Each row was made from one path, in order. Every step used is in the known rows, and no mark comes twice. Write each row's path.
Known rows:
N -> E -> F -> T: [ 1.223 -3.747 -3.658 -1.501  0.566  1.102  1.378  2.233  0.520  0.575
 -1.558  2.751 -0.176 -1.317  1.672  2.332 -0.467 -0.653 -0.225 -0.657]
M -> V: [ 2.190 -1.039 -3.440 -1.433  0.909  2.372  0.462  1.228  0.592 -1.094
 -0.190 -0.055 -0.878 -2.742  0.828  2.953  0.830 -1.130 -0.168 -0.521]
S -> N -> E -> F -> M -> V: [ 1.579 -2.931 -3.108 -0.501  0.789  1.837  2.943  0.329  1.177  3.191
 -3.307  0.853 -0.503 -1.840  1.086  1.451 -0.774 -0.439 -0.882 -1.280]
S -> N -> M -> V -> E: [ 2.702 -0.848 -2.410  0.948 -0.057  1.870  1.029  0.551  0.912  3.633
  0.911 -0.803 -0.663 -3.152  1.125  1.397  1.024 -0.827  0.727 -0.583]
F -> M: [ 1.839 -0.766 -5.373 -2.815  0.420  1.771  0.269  0.535 -0.017  1.927
  0.289  0.364  1.568 -2.521 -1.400  1.124 -0.656 -0.761 -0.373 -1.444]
S -> N: [ 3.641  0.784 -3.310 -0.971 -0.169  1.354  0.176  0.533  0.422  3.400
 -0.924 -0.269 -0.094 -2.372  0.920  1.093 -0.516 -0.556  0.521 -0.439]
V -> M: [ 2.960  0.245 -5.143 -0.947 -0.198  0.803 -1.050  0.860  0.461  2.886
 -0.043  0.834  0.366 -3.599  0.052  2.784  1.235 -0.676  0.116 -0.676]
M -> V -> E: [ 2.630 -1.523 -3.008 -1.326  0.243  1.837  1.788  1.511  0.879 -0.698
  1.378  0.058 -1.136 -1.091  0.854  2.071 -0.067 -0.945  0.221 -0.173]
F -> E -> N: [ 3.755  1.033 -2.978 -0.863  0.578 -0.167 -0.301  0.694  0.077  5.073
 -1.154  1.368 -0.488 -2.332  1.678  2.973  0.662 -1.537  0.808 -0.648]
T -> F: [ 1.484 -2.203 -5.733  0.125  0.179  0.792 -0.382  1.537 -0.536  0.218
  2.193  0.780  0.226 -3.499  0.535  0.415 -0.792 -0.120  1.312  0.121]
M -> V -> E -> N: [ 2.640 -1.552 -2.807 -1.306  0.117  0.834  1.771  0.800  0.974  1.922
  1.054  0.289 -1.043 -1.307  1.125  2.487  0.243 -0.878 -0.121 -0.565]
T -> F -> M -> V -> E -> N: [ 0.352 -4.018 -5.586  0.354  0.708  0.188  1.824  0.405 -0.033  2.509
  2.690  0.930  0.447 -3.343 -0.206  0.682 -0.676 -0.238 -0.082 -1.093]
T -> F -> M -> V: [ 0.076 -3.598 -6.016  0.269  1.269  1.359  0.969  0.842 -0.283  0.137
  1.944  0.690  0.561 -4.250 -0.378  0.909 -0.333 -0.445 -0.033 -0.984]
S -> N -> M: [ 2.996  0.188 -3.224  0.386 -0.281  1.762 -0.493  0.434  0.361  4.619
  0.260 -0.634  0.228 -3.849  0.724  1.113  0.911 -0.674  0.978 -0.643]
H -> T: [ 3.789 -0.406 -2.959 -2.390  0.593  1.267 -2.068  2.887  0.025  1.471
  0.059  0.858  0.325 -2.567  1.165  2.098 -1.107 -1.067 -0.604 -0.903]
E -> V -> M: [ 3.281  0.026 -5.703 -1.257 -0.883  0.497 -0.003  1.529  0.215  4.118
  1.291  1.077  0.078 -0.693 -0.034  1.520 -0.213 -0.559  0.483 -0.383]
T -> F -> M: [ 0.605 -2.935 -6.612 -0.290  0.588  0.892  0.303  0.914 -0.607  1.276
  2.224  0.883  1.278 -3.792 -0.688  0.015 -1.034 -0.198  0.487 -0.817]
N -> M -> V -> E: [ 1.845 -1.910 -3.234  0.068  0.016  2.251  0.478  1.371  0.682  1.056
  2.636 -0.355 -0.438 -3.202  0.395  1.993  1.738 -0.998  0.829 -0.451]
S -> N -> M -> V -> E -> F: [ 2.595 -1.610 -2.852  1.144 -0.173  1.916  1.149  0.677  0.782  4.800
 -0.142 -0.313 -0.764 -3.433  1.187  0.609  0.865 -0.563  0.549 -0.891]
N -> M: [ 2.168 -0.692 -4.335 -0.702 -0.231  2.130 -1.448  1.254  0.014  2.105
  1.795 -0.160  0.654 -4.005 -0.066  1.583  1.505 -0.822  1.181 -0.517]
F -> M -> V -> E -> N -> S: [ 1.731 -3.258 -4.105 -0.934  0.859  1.201  2.257  0.019  0.656  3.107
  0.488  0.497  0.912 -1.189 -0.705  2.191  0.096 -1.059 -0.866 -1.693]

Which path is each row?
[ 3.203 -1.672 -4.672 -1.924 -1.107  1.050  1.339  1.861  0.275  2.861
  0.572  1.090 -0.299 -0.503  0.440 -0.815 -1.659 -0.066  0.884 -0.213]	V -> E -> F
[ 1.734 -3.850 -3.758 -0.278  1.151 -0.123 -0.009  2.078 -0.013  3.312
  2.017  1.397  0.513 -3.291  0.805  1.315 -1.509 -0.670 -1.186 -1.591]	H -> T -> F -> M -> V -> E -> N
[ 2.242 -2.261 -2.694 -0.331  0.326  0.905  1.740  1.245  0.789  3.301
 -2.405  1.690 -0.450 -1.666  2.124  1.745 -0.732 -0.500 -0.080 -0.761]	S -> N -> E -> F -> T
[ 1.234 -2.750 -5.571 -1.787  0.773  2.380  1.086  0.921  0.136  2.815
 -2.163  1.072  0.374 -3.284 -0.440  0.488 -0.224 -0.520 -1.021 -1.868]	E -> F -> M -> V
[ 1.734 -3.152 -4.047 -1.889  0.052  1.652  1.536  1.664  0.778  0.748
 -2.319  1.831 -0.402 -0.896  1.070  1.415 -1.115 -0.212  0.035 -0.366]	N -> E -> F
[ 1.849 -1.346 -3.315 -0.375  0.211  0.958 -0.602  0.090  0.527  4.948
  0.597  0.088  0.037 -4.298  0.707  3.147  2.338 -0.955  0.002 -1.195]	E -> N -> M -> V
[ 1.467 -2.075 -4.392 -2.103  0.687  1.931  2.227  0.673  0.604  0.869
  1.084  0.216  0.446 -1.640 -0.840  1.478 -0.422 -0.975 -0.760 -1.362]	F -> M -> V -> E
[ 0.576 -5.095 -5.478  1.454  0.970  0.278  1.950  0.311 -0.078  2.582
  2.235  0.997  0.790 -2.600 -0.248  1.038 -0.349 -0.453  0.079 -1.100]	T -> F -> M -> V -> E -> N -> S
[ 2.956 -1.122 -3.487 -1.134 -1.220  0.008  0.540  0.718  0.535  5.422
  2.791  0.396  0.302 -1.535  0.391  0.987  0.145 -0.460  1.026 -0.429]	V -> E -> N -> M
[ 0.572 -4.374 -4.320 -1.825  0.941  2.131  2.666  1.179  0.959  0.631
 -2.678  1.760 -0.100 -1.452  0.329  1.812 -0.761 -0.503 -1.054 -1.282]	N -> E -> F -> M -> V
[ 2.579 -2.240 -3.987 -0.432  0.819  0.541 -1.977  3.050 -0.474  1.052
  1.661  1.237  0.314 -3.677  1.368  1.159 -1.507 -0.592 -0.053 -0.602]	H -> T -> F
[ 2.306 -1.407 -5.789  1.825  0.376 -0.469  0.154  1.828 -0.540  3.269
  2.023  1.907 -0.557 -2.634  1.262  1.065 -0.221 -0.754  1.720  0.072]	T -> F -> E -> V -> M
[ 3.229  0.582 -2.926  0.107  0.486  0.137 -0.870  0.649  0.020  6.042
 -0.242  1.066 -0.167 -3.526  1.478  3.005  1.791 -1.610  1.187 -0.784]	F -> E -> N -> M
[ 2.076 -1.987 -4.717 -1.366  0.267  1.068 -0.516  2.300 -0.418  2.849
 -0.822  2.306  0.269 -3.140  1.246  1.177  0.082 -0.731  0.002 -1.111]	E -> F -> T
[ 3.233 -1.692 -4.083  1.119  0.990 -0.516 -1.526  3.276 -0.394  3.765
  1.503  2.195 -0.297 -3.096  1.906  1.787 -0.989 -1.113  0.206 -0.696]	H -> T -> F -> E -> V -> M
[ 2.786 -2.766 -2.710 -0.174  0.333  0.927  1.875  0.680  0.917  2.058
  0.647  0.391 -0.690 -0.636  1.099  2.879  0.591 -1.045  0.045 -0.594]	M -> V -> E -> N -> S
[ 4.065 -0.308 -2.932  0.557  0.921 -0.099 -0.258  0.574  0.007  5.302
 -1.594  1.447  0.008 -1.547  1.687  3.458  1.077 -1.739  1.065 -0.678]	F -> E -> N -> S
[ 1.743 -2.031 -6.164 -2.303  0.103  1.908  0.465  0.965 -0.202  3.904
 -1.871  1.224  1.121 -2.882 -0.797 -0.376 -1.008 -0.223 -0.465 -1.713]	E -> F -> M
[ 2.825 -0.987 -2.473 -0.854  0.123  1.294  1.665  0.631  1.097  1.987
 -1.672  0.395 -0.505 -1.097  1.488  1.991 -0.929 -0.513  0.285 -0.196]	S -> N -> E
[ 1.308 -3.086 -3.349  0.589  0.321  1.855  0.413  1.948  0.394  2.160
  2.205  0.858 -0.442 -3.757  1.032  1.915  1.985 -1.091  0.485 -0.952]	N -> M -> V -> E -> F -> T
[ 0.327 -3.976 -5.749  0.307  0.815  0.981  1.835  1.012 -0.099  0.291
  2.974  0.727  0.414 -3.145 -0.373  0.325 -0.911 -0.320  0.179 -0.782]	T -> F -> M -> V -> E
[ 3.043 -1.061 -3.351 -0.283 -0.373  0.524  2.007  0.776  1.184  4.177
 -1.046  0.884 -0.578 -0.172  1.258  1.935 -0.856 -0.426  0.171 -0.291]	S -> N -> E -> V -> M
[ 2.770 -2.189 -4.178 -1.460 -0.633  0.437  1.170  2.407  0.052  2.772
  1.322  1.961 -0.099 -0.875  1.094  0.148 -1.069 -0.493  0.614 -0.516]	V -> E -> F -> T
